Every row comes from one small tree of marks. The marks that hang from a mark follow it in brackets, in the order of their numbers. Every link used is in the known rows. Which tree was each row made from?
(in the rows, 128 means zero)
Known rows:
Z_328[Z_403[Z_835] Z_534[Z_138]]: [145 109 109 101 134 100 137 107 160 168 109 151  81 118 124 156  75 107
 131  89 164 146]
Z_151[Z_506[Z_665] Z_534[Z_375]]: [141 174 157 152 147 108  93  83 143 146  94 105  99 120 142 100 101  90
  89  99 111 125]
Z_138[Z_534]: [150 135 158 117 149 102 147  99 118 144 104 138 112 113 151 139 121 114
 105  81 110 153]
Z_151[Z_506]: [117 145 162 149 149 121 155 104 142 149 128 101 113 118 149 133 122 118
  97  85 113 110]
Z_665[Z_506]: [154 132 163 115 113  91 123 115 123 170 108 102 143 113 144 138 121 137
 110  99 118 129]
Z_506[Z_665]: [153 150 167 143 113 103 119  93 131 137 114 133 151 132 129 139 121 110
 112  99 102 157]
Z_534[Z_328 Z_375]: [145 163 135 121 115 105  72 111 162 171  77 101  89 143 172 155 103 142
 119  99 107 136]
Z_534[Z_138 Z_328[Z_403] Z_375]: [141 167 112  83  95  88  69 135 173 186 104 122  70 180 152 167  73 138
 121 111 109 164]
Z_138[Z_534[Z_375]]: [170 149 131 106 158 102 114  90 130 164  74 137  90 131 156 144 105 118
 115  80 112 147]
Z_151[Z_534[Z_73 Z_138 Z_328[Z_403]]]: [106 128 154  80  89  63  76 125 135 167 113 132  94 139 191 119  86 137
  56 109 138 154]
Z_534[Z_73 Z_138 Z_328[Z_403] Z_375]: [131 149 115  47  90  84  63 127 161 194  89 133  86 184 175 155  88 148
 111 106 120 162]
Z_534[Z_73 Z_138 Z_328]: [117 117 167  79 100  86  82 120 130 166 110 117 134 145 194 123 113 164
 102  85 110 151]
Z_73[Z_534[Z_138 Z_375]]: [168 121 125  66 152 116  87 117 167 187 108 105 123 156 142 140  85 119
 120 110 121 127]
Z_375[Z_534[Z_138]]: [134  93 147 119 140 104 124  95 159 122 143 113 113 100 153 120  92 139
 128  93 129 132]
Z_73[Z_534]: [164 117 160 114 146 125 131 114 149 164 120 110 144 130 141 139 119 108
  92 118 122 116]
Z_63[Z_534[Z_138]]: [138 124 174 120 139 100 107 118 147 170 117 115 115 129 157 124 112 137
 121 107 132 138]
Z_151[Z_506[Z_665] Z_534[Z_328]]: [131 175 190 169 113 113 102 103 125 145 104  86 110 115 167  94 124  97
  67 106  91 141]
Z_375[Z_534[Z_328]]: [142 124 153 150 114 121 112  97 152 129 121 102  94 103 180 119 121 134
 113 100 118 135]
Z_73[Z_534[Z_328]]: [165 136 165 114 119 130 107 134 152 179 107  92 128 141 163 136 123 118
  83 123 103 130]
Z_534[Z_73 Z_328]: [123 126 166 104 100  96  94 108 125 163  96 120 129 135 198 127 132 147
  90  90 112 140]
Z_328[Z_403 Z_534[Z_73]]: [133 117 139 100 131 104 125 101 136 181 119 149 105 141 136 154 135 112
  98  99 158 151]
Z_138[Z_534[Z_73 Z_375]]: [159 130 135  74 156 104 104  83 125 179  64 152 110 134 175 128 122 129
 106  75 120 147]
Z_534[Z_73 Z_328[Z_403] Z_375]: [132 162 117  80  93  93  77 113 152 191  79 140  88 170 171 159 110 135
  98 109 123 156]
Z_63[Z_534[Z_73 Z_328 Z_375]]: [149 147 159 103 118 111  60 104 155 211  54 115  93 153 202 114 140 148
 106 109 133 144]
Z_73[Z_534[Z_138 Z_328 Z_375]]: [170 137 134  66 128 118  63 138 167 197  93  88 107 166 165 136  94 136
 114 115 100 134]
Z_63[Z_534[Z_375]]: [154 147 150 133 153 104  92  92 162 186  75 121  91 136 160 136 124 126
 124 106 139 121]

Which tree is each row?
[154 170 117  60 111 100  89 115 130 202  60 156  69 169 177 146 114 122
  90 100 117 184]
Z_138[Z_534[Z_73 Z_328[Z_403] Z_375]]
[144 129 118  84 139 104  94  86 155 201  92 146  80 156 138 160 121 113
 114  96 160 154]
Z_328[Z_403 Z_534[Z_73 Z_375]]
[121 115 135  75  95 105 100 117 154 153 131 132  93 137 183 123 103 145
  99 107 129 169]
Z_375[Z_534[Z_73 Z_138 Z_328[Z_403]]]
[160 148 145  73 128 106  80 100 124 192  47 139  92 142 204 126 126 140
 101  78 103 159]
Z_138[Z_534[Z_73 Z_328 Z_375]]
[139 117 107  59 136  93  79 102 155 202 104 143  85 166 141 152 101 122
 128  91 157 159]
Z_328[Z_403 Z_534[Z_73 Z_138 Z_375]]
[130 115 126  64 131  89  76  90 147 172  96 130 122 146 173 130  92 154
 124  81 124 135]
Z_534[Z_73 Z_138 Z_375]
[122 142 161  76  96  89  86 144 147 208 102 131  98 170 183 121 118 138
  90 125 135 169]
Z_63[Z_534[Z_73 Z_138 Z_328[Z_403]]]
[154 141 143  67 102 115 101 161 164 196 134 111 106 176 145 155  91 112
  90 135 105 154]
Z_73[Z_534[Z_138 Z_328[Z_403]]]
[152 137 147 108 147  98  75 111 168 188  87 107  92 145 157 125  99 138
 133 106 137 136]
Z_63[Z_534[Z_138 Z_375]]
[166 126 119  67 103 114 118 149 172 186 103 134 104 143 145 157  71 107
 101 123 129 142]
Z_73[Z_534[Z_138 Z_328[Z_403[Z_835]]]]
[119 149 141  92  81  95 107 124 137 174 101 140 104 159 171 155 119 134
  79 111 123 159]
Z_534[Z_73 Z_328[Z_403]]
[107 128 149  86 157  87  82  91 140 173  96 103  98 115 179  91  91 135
  85  78 132 110]
Z_151[Z_506 Z_534[Z_73 Z_138 Z_375]]
[155 167  92 110 106 100  99 109 177 176  60 146  56 141 154 173  70 119
 121  97 138 142]
Z_534[Z_328[Z_403[Z_835]] Z_375]
[131 156 164 103  96 103 101 130 148 202  88 138  95 156 181 131 139 126
  81 132 139 162]
Z_63[Z_534[Z_73 Z_328[Z_403]]]
[142 137 158  73 116  99  45 117 154 212  67 111  97 158 206 108 120 156
 120 102 131 149]
Z_63[Z_534[Z_73 Z_138 Z_328 Z_375]]
[131 131 141  65 108  95  53 112 144 183  82 115 106 159 194 126 101 164
 118  90 112 148]
Z_534[Z_73 Z_138 Z_328 Z_375]
[115 139 189 137 136 100 114  76 115 143 108 117 138 110 161  80 131  97
  58  97 121 132]
Z_151[Z_506[Z_665] Z_534[Z_73]]
[161 123 163  83 117 120  88 147 151 184 122  90 131 153 164 132 103 130
  98 116 100 136]
Z_73[Z_534[Z_138 Z_328]]
[125  98 159  88 106 113  85 102 146 142 124 114 115 114 202 101 114 157
 113  91 124 144]
Z_375[Z_534[Z_73 Z_138 Z_328]]
[155 139 125  71 107  99 140 112 121 180  50 181  88 122 182 138 101 114
  83  86 137 171]
Z_138[Z_534[Z_73 Z_328[Z_403[Z_835]]]]
[136 127 138 110 144  71  65  93 153 151 100 116  90 118 164 122  66 131
 104  93 140 125]
Z_151[Z_534[Z_138 Z_375]]
